Every row comes from one small tree of marks. The marks that hang from a mark follow it in brackets, in the order of their numbers. Every link used is in the known rows. Which tree was each row made from?
(in the rows, 128 means zero)
Known rows
Z_416(Z_955): [ 88 128 103 166 125 169  75 147 126  81 154  97 131 111 118 160 126 125
 140 122 162 152 140 126  77 158 120 144 115 104 173 177 168 112 104 117
 124 196 133 107 129 156 136 165 108  71 121 123 109  94 140 123 110 174
  83 106 128  90 116 102 104 112 116 144 149 131 139 124 168 153 107 161
 125 111 124  89 133 120 139 109 119 157 161]
Z_291(Z_701): [ 87 132 118 143 123 169  84 146 107  70 150  96 106  88 109 174 133 119
 136  91 155 153 141 111  87 153 114 143 111 132 161 189 148 102 116 113
 136 175 186  95 114 139 139 177 102 100 117 137 111 108 122 144  83 144
  64 114 145  95 113 114 104 135 120 152 134 122 121 120 150 190 117 162
 148 102 118  84 120 123 140 147 143 165 155]
Z_701(Z_404 Z_785 Z_955(Z_416)): [101 124 105 127 137 185 128 132 120 111 152 115  85 120 118 204 134 137
 127  42 172  86 114 140  97 141 112 134 124 130 146 157 130 144 136 113
 139 148 126 179  94 126 129 147  85  95 112 158 156 114 162 118 107 130
  45 100 117 127 114 115 137 111 145 159 141 166 109 142 187 139  84 146
 168 127 119 144  95 122 157 101 147  63 179]
Z_416(Z_955(Z_767 Z_785)): [ 91 117 131 163 137 172  98 140 157 104 161  88  97 100 104 160 123 127
 120 193 162 170 119 142  76 149 132 135 102 100 147 154 156 127 111  87
 120 158 116 135 125 181 146 150  88  76  91 111 101 105 132 113 105 165
  73  86 133 114 123 112 112 125 135 117 150 129 126  87 173 150 126 164
 122 122 128  89 136 122 138 100  87 125 164]
Z_416(Z_955(Z_767 Z_785(Z_701(Z_291 Z_404)))): [123 117 138 157 141 166 114 130 116 158 158 103 105 119  99 196 122 136
 116 139 160 155 122 150 102 142 129 134 115  97 141 132 134 151 137  69
 129 191  80 173 116 147 119 136  76  98 116 128 112 129 166  99 115 132
 115  99 135 135 153 127 122 148 130  92 156 143 118  98 244 121 109 165
 143 117 126 125 130 121 155 108 135 118 135]
Z_955(Z_416 Z_767 Z_785(Z_404(Z_701(Z_291)))): [119 107 160 152 135 142 181 166 124 159 152 105  81 109  74 156 145 139
 128 145 167 154 103 149 102 142 148 110 123  92 153 122 145 152 163  78
 136 147 136 157 116 150 118 133  58 122 123 101 138 126 168 134 105 157
  97  84 148 125 114 134 139 123 140  96 178 158 117  83 159 119 140 159
 129 130 152 108 107 121 136 140 100  75 152]
Z_767(Z_955(Z_416 Z_785(Z_404 Z_701))): [135 123 131 175 139 142 112 158 108 143 161 101  99 112 100 177 130  88
  94 157 166 146 121 123  93 141 136 129 101 119 144 105 144 139 155  81
 138 143 171 160 166 152 103 148 115  84 132  78 141 100 160 142 114 142
 123  72 114  97 104 124 128 111 147 126 158 140 123  80 150 151 138 173
 121 124 137  86 104 112 140 117 177  77 147]
Z_404(Z_701(Z_291 Z_955(Z_785))): [ 96 127 137 163 124 182 150 129  97 102 156 102 104 116  90 158 141 134
 127  52 170 144 102 143  99 134 132 125 129 127 149 140 121 145 135  50
 134 154 141 151 111 159 131 144  61 117 103 134 137 116 159 121  90 123
  85 106 139 130  91 133 132 131 131 111 168 156  93 140 160  95 101 166
 164 118 135 126 129 113 144 105  93 170 128]
Z_955(Z_785): [ 91 130 121 154 128 169 121 134 125  70 155  92  81  83 102 162 129 106
 121 136 160 144 127 135  84 152 117 132 120 127 152 152 154 111 114 100
 131 137 154 125 128 153 145 158  94  84 103 126 125  99 134 123  87 140
  60  92 134 111 104 112 110 111 121 137 145 129 128 114 154 152 119 163
 145 116 126 102 119 126 135 109 131 122 165]
Z_416(Z_955(Z_785)): [ 83 123 118 174 132 177  98 134 129  89 159  90  99 108 110 162 123 114
 122 149 162 164 117 130  78 155 119 134 109 111 163 160 162 123 107  88
 117 163 123 126 133 167 142 158 102  70 101 118 112  97 138 110 102 164
  85  90 128 107 120 107 105 116 127 133 148 123 124 115 172 149 116 166
 133 116 125 100 132 122 135 105  97 146 164]
Z_955(Z_416 Z_767): [107 114 127 138 130 150 121 166 164  91 151  94  92  88 101 159 135 131
 137 146 169 119 146 134  79 152 133 132 116 103 154 167 159 110 123 134
 146 164 150 127 118 143 138 152  81  81 103 127 130 113 128 133 111 169
  47  86 139 102 101 111 121 110 144 137 152 146 137  85 141 155 133 147
 116 126 138  87 113 128 140 128 124  62 174]
Z_955(Z_767): [103 127 121 138 126 153 102 158 152  77 149  96  98  86 101 155 128 125
 140 145 163 135 153 136  79 151 128 144 113 108 155 170 158 102 108 125
 140 168 154 119 115 156 144 153  87  85 111 127 118 102 127 136  98 153
  58 110 138 100 110 115 115 118 119 133 145 133 139  92 159 146 121 155
 125 117 129  86 121 124 142 119 138 110 162]
Z_701(Z_291): [104 132 111 140 119 162 121 158 109  88 145  94 106  93  98 166 134 125
 142  51 172 114 148 131  89 151 119 131 141 115 166 171 153 115 113 119
 141 176 149 114 127 109 137 151  87  94 123 139 140 106 146 130  88 137
  65 123 142 106 101 115 114 108 102 130 155 150 133 136 164 117  96 150
 155 109 133 111 119 129 141 109 154 140 143]
Z_404(Z_701(Z_955)): [ 93 133 114 160 119 172 102 139 107  72 154 111 133 115 104 151 137 136
 143  74 160 143 132 133  89 142 126 142 113 124 166 166 139 118 124  90
 141 185 161 125 103 179 127 161  86 104 119 129 127 101 147 139 100 151
  84 109 128 105  88 118 127 135 125 143 159 146 109 142 146 123 102 164
 138 115 128  94 130 103 143 119 107 177 141]
Z_785(Z_404): [110 133 104 151 122 151  95 159 115 103 144 109 110 101 105 166 130 111
 134 104 159 136 148 126  89 161 119 142 121 112 170 155 170 115 117 141
 133 161 169 117 131 134 122 156 109 100 157 109 125  86 151 146  93 160
  84 117 135  86 122 112 112 106 100 147 140 128 143 114 174 147 116 164
 133 114 133 101 103 121 136 135 168 117 154]
Z_404(Z_701(Z_291 Z_785(Z_955))): [145 144 126 157 133 179 121 166  57 114 151 116  99 123  91 176 138 141
 151  31 172 124 130 137 113 125 106 135 118 113 156 145 135 150 138  51
 135 181 115 144 112 150 131 151  74 117 150 137 157 113 162 116 117 140
  84 130 141 128 100 136 131 130  99 128 196 160 115 161 149 117  88 161
 168 109 129 110 124 118 151 139 135 173 139]
Z_416(Z_955(Z_767 Z_785(Z_404(Z_701(Z_291))))): [108 114 150 172 136 157 137 150 117 165 156 104 113 130  84 155 134 142
 134 159 162 189 101 147  99 143 143 126 112  83 160 130 147 154 140  58
 113 179 103 154 117 172 122 136  71 116 131  96 106 115 169 123 110 172
 128 105 142 120 136 130 129 134 126  90 174 143 116  93 196 109 124 169
 126 119 144 106 132 114 137 126  75 147 138]
Z_955(Z_767(Z_416) Z_785(Z_404 Z_701(Z_291))): [139 128 142 155 128 118 142 170  90 162 152 101 134 102  80 183 129 117
 108 138 162 154 131 136  99 141 141 132 121  99 146 101 140 151 143  88
 134 141 176 156 151 122 113 133  78  95 144 113 142 114 152 149  91 123
  84  92 141 121 124 137 130 139 125  90 160 154 115  84 185  85 128 184
 140 114 138  98 108 126 140 111 146  54 131]
Z_701(Z_291 Z_404 Z_955(Z_767(Z_416) Z_785)): [115 123 131 135 129 160 145 135 119 132 150  96 126 109  94 195 128 141
 127 100 171 108 111 147  89 136 145 128 142 116 132 136  99 151 128  75
 129 130 156 184 113 115 133 128  53  96  96 148 136 124 144 137  69 113
  43 107 132 145 101 131 146 132 144 119 137 174  91 125 191  80  76 161
 158 123 129 142 110 127 153  64 106  57 147]
Z_416(Z_955(Z_767 Z_785(Z_701(Z_404)))): [116 120 129 163 143 164  99 124 135 136 162 106  98 116 109 187 119 125
 116 188 150 168 126 143  92 147 126 143  97  98 141 142 145 138 130  81
 127 186  94 164 118 171 122 149  90  87 113 121 101 119 155 106 120 150
 112  83 123 122 154 118 120 151 134 108 145 124 122  81 228 154 120 169
 127 121 119 103 129 117 151 118 139 113 152]
Z_955(Z_416): [ 92 122 111 148 125 155 116 158 134  72 151  94  96  95 107 160 135 119
 134 106 168 117 143 127  80 156 121 129 124 112 166 172 167 110 122 138
 142 168 166 116 131 132 132 161  97  75 113 131 140 107 135 132 105 158
  47  88 132  95  97 104 113  97 137 152 153 143 137 113 136 154 123 149
 127 120 133  90 107 126 137 127 139  79 177]

Which tree is each row?
[172 119 128 141 139 153  97 162 100 162 150 115  88 122  94 208 131 143
 140  80 171 107 154 139 106 136 124 135 113  91 133 133 135 155 156  84
 151 189 117 176 122 112  98 135  65 111 152 123 149 139 165 113 128 135
  86 105 142 124 128 135 136 133 147 120 172 167 122  99 201 137 113 157
 141 130 144 121 100 123 160 150 200  65 132] : Z_785(Z_701(Z_291 Z_404) Z_955(Z_416 Z_767))
[153 124 143 147 142 167 138 177  99 138 154 113  84 120  83 173 143 156
 147  80 179 120 121 146 111 122 127 124 114  92 145 140 132 159 155  57
 140 175 108 164 110 155 130 143  53 114 128 130 164 131 156 115 126 151
  67 104 146 135  93 138 143 131 136 116 202 174 115 123 141 124 112 153
 149 125 141 102 117 121 153 147 109 105 154] : Z_404(Z_701(Z_291 Z_785(Z_955(Z_416 Z_767))))
[124 129 125 113 137 189 132 132 125 140 147 111  94 120 102 203 129 157
 137  26 178  91 118 156 103 131 128 137 134 120 132 146 106 152 131  90
 141 157 107 191  83 125 140 131  58 115 114 162 147 120 163 118  92 113
  57 136 137 144 122 133 142 129 126 125 143 169 108 138 222  98  70 150
 182 119 122 156 105 127 165  86 143  96 149] : Z_701(Z_291 Z_404 Z_785 Z_955(Z_767))
[105 129 105 135 123 151  96 145 139  97 149 105 148 112 109 188 125 140
 144 115 160 106 137 133  77 147 136 146 126 110 144 160 119 128 116 117
 135 157 176 157 105 128 128 142  78  90 112 140 124 109 133 155  83 139
  44 111 118 120  98 119 143 133 139 149 125 162 106 122 185 108  79 161
 135 122 122 115 109 118 153  83 121  58 160] : Z_701(Z_404 Z_955(Z_767(Z_416)))
[154 120 144 135 147 165  84 170 101 164 151 112  69 122 101 203 136 137
 129 112 166 147 117 120 105 134 123 144  90 105 129 141 146 151 153  85
 132 139 167 164 118 145 119 151  87 118 154 110 134 118 144 137 115 157
  61  99 152 110 135 141 131 134 148 145 155 148 118  90 155 200 137 169
 148 126 136  99  89 125 150 177 155  75 159] : Z_291(Z_701(Z_785(Z_404 Z_955(Z_416 Z_767))))
[135 133 121 130 128 149 133 167  95 159 146 106 143 123  94 193 131 149
 129  54 181 114 116 142  98 133 140 138 131 108 145 120 124 159 129  98
 133 124 168 174 121 113 128 128  68 101 140 139 158 101 154 154  81 123
  45 126 137 124 104 139 145 127 122 129 152 179 105 126 187  61  86 172
 168 113 133 128 101 127 151  81 127  60 140] : Z_701(Z_291 Z_785(Z_404) Z_955(Z_767(Z_416)))
[126 132 107 139 126 174 100 128  83 132 147 116 127 128 108 203 129 138
 128   4 165 111 143 138 106 142 117 145 130 122 148 142 123 141 136  97
 153 193 133 165 107 105 104 143  81 113 142 145 140 118 175 120 101 107
  96 128 132 119 127 128 129 138 122 128 149 157 108 142 233 104  83 160
 171 114 127 144 109 113 160 104 197 129 119] : Z_785(Z_701(Z_291 Z_404 Z_955))
[112 132 119 155 120 148 139 164  83 125 143 115 124 114  89 155 140 133
 150  71 160 145 134 133 104 150 124 128 135 103 182 149 154 130 139 104
 133 188 150 116 118 136 114 149  87 127 161 114 134 105 171 143  99 153
 118 132 145 105 113 125 125 121  96 122 169 149 126 131 174 108 106 160
 140 110 140 107 114 115 139 136 135 153 136] : Z_785(Z_404(Z_701(Z_291)))
[151 145 118 148 133 149  95 179 101 103 152 105 118 106  99 188 126 131
 139 128 172 118 141 131  90 133 122 146 108 106 141 144 136 138 116  81
 127 143 165 149 132 155 145 151  84  76 131 136 149 102 120 141 100 145
  27 109 129 121  89 128 133 131 121 146 163 158 119 117 135 131 100 172
 141 116 122  82 116 126 150 114 126  76 161] : Z_701(Z_785(Z_955(Z_767(Z_416))))
[117 126 118 166 138 172 105 122  91 144 158 107 105 125 107 199 123 124
 112  93 160 146 121 141 105 145 115 133 123 108 154 137 139 150 136  68
 124 196  92 158 129 129 115 146  88  96 126 133 123 122 172 100 111 129
 120 102 130 127 150 120 116 140 123 104 154 137 116 125 239 125  99 164
 155 112 123 132 125 122 150 108 151 138 136] : Z_416(Z_955(Z_785(Z_701(Z_291 Z_404))))
[129 145 117 164 134 176  99 158  77  91 154 121  93 117 101 172 133 131
 149  84 165 136 131 135 107 131 103 145 103 119 158 153 143 138 132  64
 132 176 126 135 115 181 134 163  90 104 148 133 147 103 148 124 121 154
  82 113 133 117 103 127 127 134 105 143 182 148 117 148 137 149 102 167
 151 113 122  89 126 113 147 146 136 168 152] : Z_404(Z_701(Z_785(Z_955)))
[119 129 139 133 134 184 146 147 107 125 155 111 117 119  90 170 139 163
 137  40 178 131 112 155 108 123 133 135 118 114 143 142 120 147 135  61
 140 168 118 161  82 166 140 140  57 115 110 149 147 118 158 127 101 126
  70 125 143 138 100 136 142 141 121 108 178 168 104 133 175  85  93 158
 168 113 127 116 130 114 155 104  96 154 140] : Z_404(Z_701(Z_291 Z_785 Z_955(Z_767)))
[ 95 127 125 189 127 135 148 158  72 140 154 102 160 126  90 162 135 129
 131 133 158 172 101 130  96 147 134 122 130  89 179 134 143 156 140  61
 109 170 144 132 147 140 114 146  87 100 141 110 128 108 164 144  95 169
 112 100 130 118 112 123 128 133 122 111 172 157 106 133 161  85 103 177
 129 108 135  99 132 116 131 107  64 126 142] : Z_767(Z_416(Z_955(Z_785(Z_404(Z_701(Z_291))))))
[130 144 117 179 128 135 102 157 103  91 165  90 144  95 100 171 123  86
 102 163 162 135 133 121  81 136 129 137 106 128 147 126 125 120 125  62
 136 155 194 131 171 161 124 159 115  61 105 107 137  97 127 156  90 122
  92  84 105 111  69 121 128 127 134 128 154 146 110 109 121 117 104 179
 128 105 118  63 129 113 143  73 143 109 142] : Z_767(Z_416 Z_955(Z_785(Z_701)))
[122 119 147 173 136 152 163 166 111 149 156 100 106 116  84 154 142 112
 121 125 172 137  97 137  97 136 142 108 125 110 159 117 123 149 166  51
 127 150 150 154 142 143 110 139  85 113 121  87 145 110 171 144  99 151
 129  96 123 118  87 130 142 105 144 116 178 166 110 114 126 108 113 159
 131 123 143 101 111 112 139 108 110 112 143] : Z_767(Z_955(Z_416 Z_785(Z_404(Z_701(Z_291)))))
[140 146 126 160 133 143 109 182  90  95 156 112 134 112  91 172 133 139
 150 143 163 133 134 133  97 126 124 142 101  98 150 148 131 144 130  59
 126 161 150 143 114 181 139 155  76  93 136 132 146 112 128 146 109 154
  54 105 130 124  85 132 142 147 119 134 183 164 107 126 117 119 101 174
 132 114 122  69 128 114 149 129  95 109 159] : Z_404(Z_701(Z_785(Z_955(Z_767(Z_416)))))
[128 122 136 148 122 146 143 154 108 155 149  97 132 116  87 178 132 134
 118 106 175 138 106 139  86 139 153 129 132 107 134 110 119 156 131  80
 124 105 188 174 135 117 126 123  61 100 123 115 138 107 147 154  71 124
  53 106 138 127 100 138 143 122 138 113 145 170 100 104 180  71 104 179
 150 125 144 131 103 124 142  76 112  57 135] : Z_701(Z_291 Z_955(Z_767(Z_416) Z_785(Z_404)))
[ 94 126 114 146 131 187 111 108 128 103 153 106  78 111 111 187 126 123
 119  91 162 119 115 139  90 149 119 136 124 134 140 152 125 133 122  89
 131 135 138 169 105 149 131 145  83 100 105 136 125 109 154 120  86 126
  66 101 124 127 118 118 130 118 138 144 124 141 104 132 202 141  88 161
 160 125 123 144 103 120 150  96 143 113 156] : Z_701(Z_404 Z_955(Z_785))
[110 114 136 113 145 187 111 126 127 134 154 110  86 116 113 214 136 157
 126  71 165 123 106 135  98 135 126 140 105 127 124 167 114 146 149  94
 139 151 146 181  78 140 134 152  73 113  99 158 131 133 148 125  97 131
  44  98 138 132 132 130 139 140 167 154 132 158  94 115 191 177 103 151
 166 122 117 130  96 123 161 126 127  74 172] : Z_291(Z_701(Z_404 Z_785 Z_955(Z_416 Z_767)))
[135 117 143 167 139 153 111 149 101 186 158 102 110 126  93 182 125 130
 107 140 163 187 119 145 103 143 141 135 103  87 144 108 155 157 139  71
 126 168 115 164 142 153 108 134  84  98 142  98 113 111 166 114 116 145
 123  99 147 115 155 132 117 140 126  85 168 137 125  80 226 114 135 179
 135 119 143 110 124 118 143 120 143 123 126] : Z_416(Z_955(Z_767 Z_785(Z_404 Z_701(Z_291))))
[106 106 156 155 133 168 162 143 127 128 159  95  95 110  81 158 144 149
 126  99 177 139  95 150  96 130 151 115 118 108 133 136 124 155 152  53
 143 141 129 172 101 159 127 133  44 110  85 123 147 135 155 121 102 138
  67  82 142 140  89 135 145 127 168 100 180 172  94 101 150  96 125 160
 144 133 147 120 123 115 146 107  71 102 142] : Z_404(Z_701(Z_291 Z_955(Z_416 Z_767 Z_785)))
[113 107 143 147 136 144 139 160 153 135 153  97  68  95  92 165 133 115
 116 179 164 146 116 141  87 152 142 123 110 102 139 126 159 133 140 118
 134 116 155 159 130 147 125 138  78  94 119  98 129 110 148 130 105 162
  65  72 141 108 126 120 126 106 150 124 148 142 129  62 159 155 151 162
 119 134 146 102  98 127 133 132 125  33 172] : Z_955(Z_416 Z_767 Z_785(Z_404))
[125 116 129 110 141 182 155 141 133 151 149 108  90 119 103 206 134 161
 134  36 185  82 111 156 102 133 129 127 132 112 133 144 117 159 145  96
 142 152 106 201  88 114 130 128  56 106 103 163 157 130 168 110 102 118
  42 114 132 144 118 130 148 117 150 128 150 183 104 128 205 104  83 143
 174 128 128 155  98 128 163  92 139  49 163] : Z_701(Z_291 Z_404 Z_785 Z_955(Z_416 Z_767))
[125 133 121 162 138 168 118 166  86 102 156 117  82 119  98 175 140 136
 145  89 171 122 123 132 106 131 109 134 104 112 157 151 147 147 147  72
 137 173 128 147 115 173 125 160  84  97 140 128 159 116 152 120 132 157
  68  90 132 118  95 123 131 123 133 148 192 159 116 136 113 153 115 158
 141 121 130  89 114 116 147 155 124 118 168] : Z_404(Z_701(Z_785(Z_955(Z_416))))
[101 129 127 153 126 135 135 160 142  79 157  87 110  84  91 160 128 114
 122 191 159 138 128 135  74 145 137 131 119 112 148 149 139 116 111 100
 129 131 181 130 135 148 149 149  79  69  93 127 125 106 114 146  78 147
  32  84 129 118  94 117 125 125 132 127 145 143 116  89 135 121 120 169
 124 118 126  82 121 129 137  94  94  61 168] : Z_955(Z_767(Z_416) Z_785)
[134 115 137 121 136 168 144 158 121 175 147 107  93 124  97 190 139 150
 122  39 188 111 108 148 103 133 140 131 123 105 135 118 134 163 150 100
 141 130 137 189 108 118 124 125  62 112 130 127 163 112 172 130 105 131
  55 112 142 123 117 135 143 109 138 124 161 178 116 108 189  95 111 159
 164 130 144 141  92 128 152 109 138  54 148] : Z_701(Z_291 Z_785(Z_404) Z_955(Z_416 Z_767))
[138 125 129 141 124 162 101 149 110 128 152 105 125 113  95 181 132 143
 125  47 174 139 148 139  95 134 139 145 114 108 135 132 134 136 128  87
 155 178 144 155 114 137 116 138  68 105 121 134 137 116 151 127 103 116
  78 116 144 116 109 136 127 140 130 110 161 156 116 105 202  93 114 168
 153 117 139 112 125 117 155 107 165 135 113] : Z_785(Z_701(Z_291 Z_955(Z_767)))
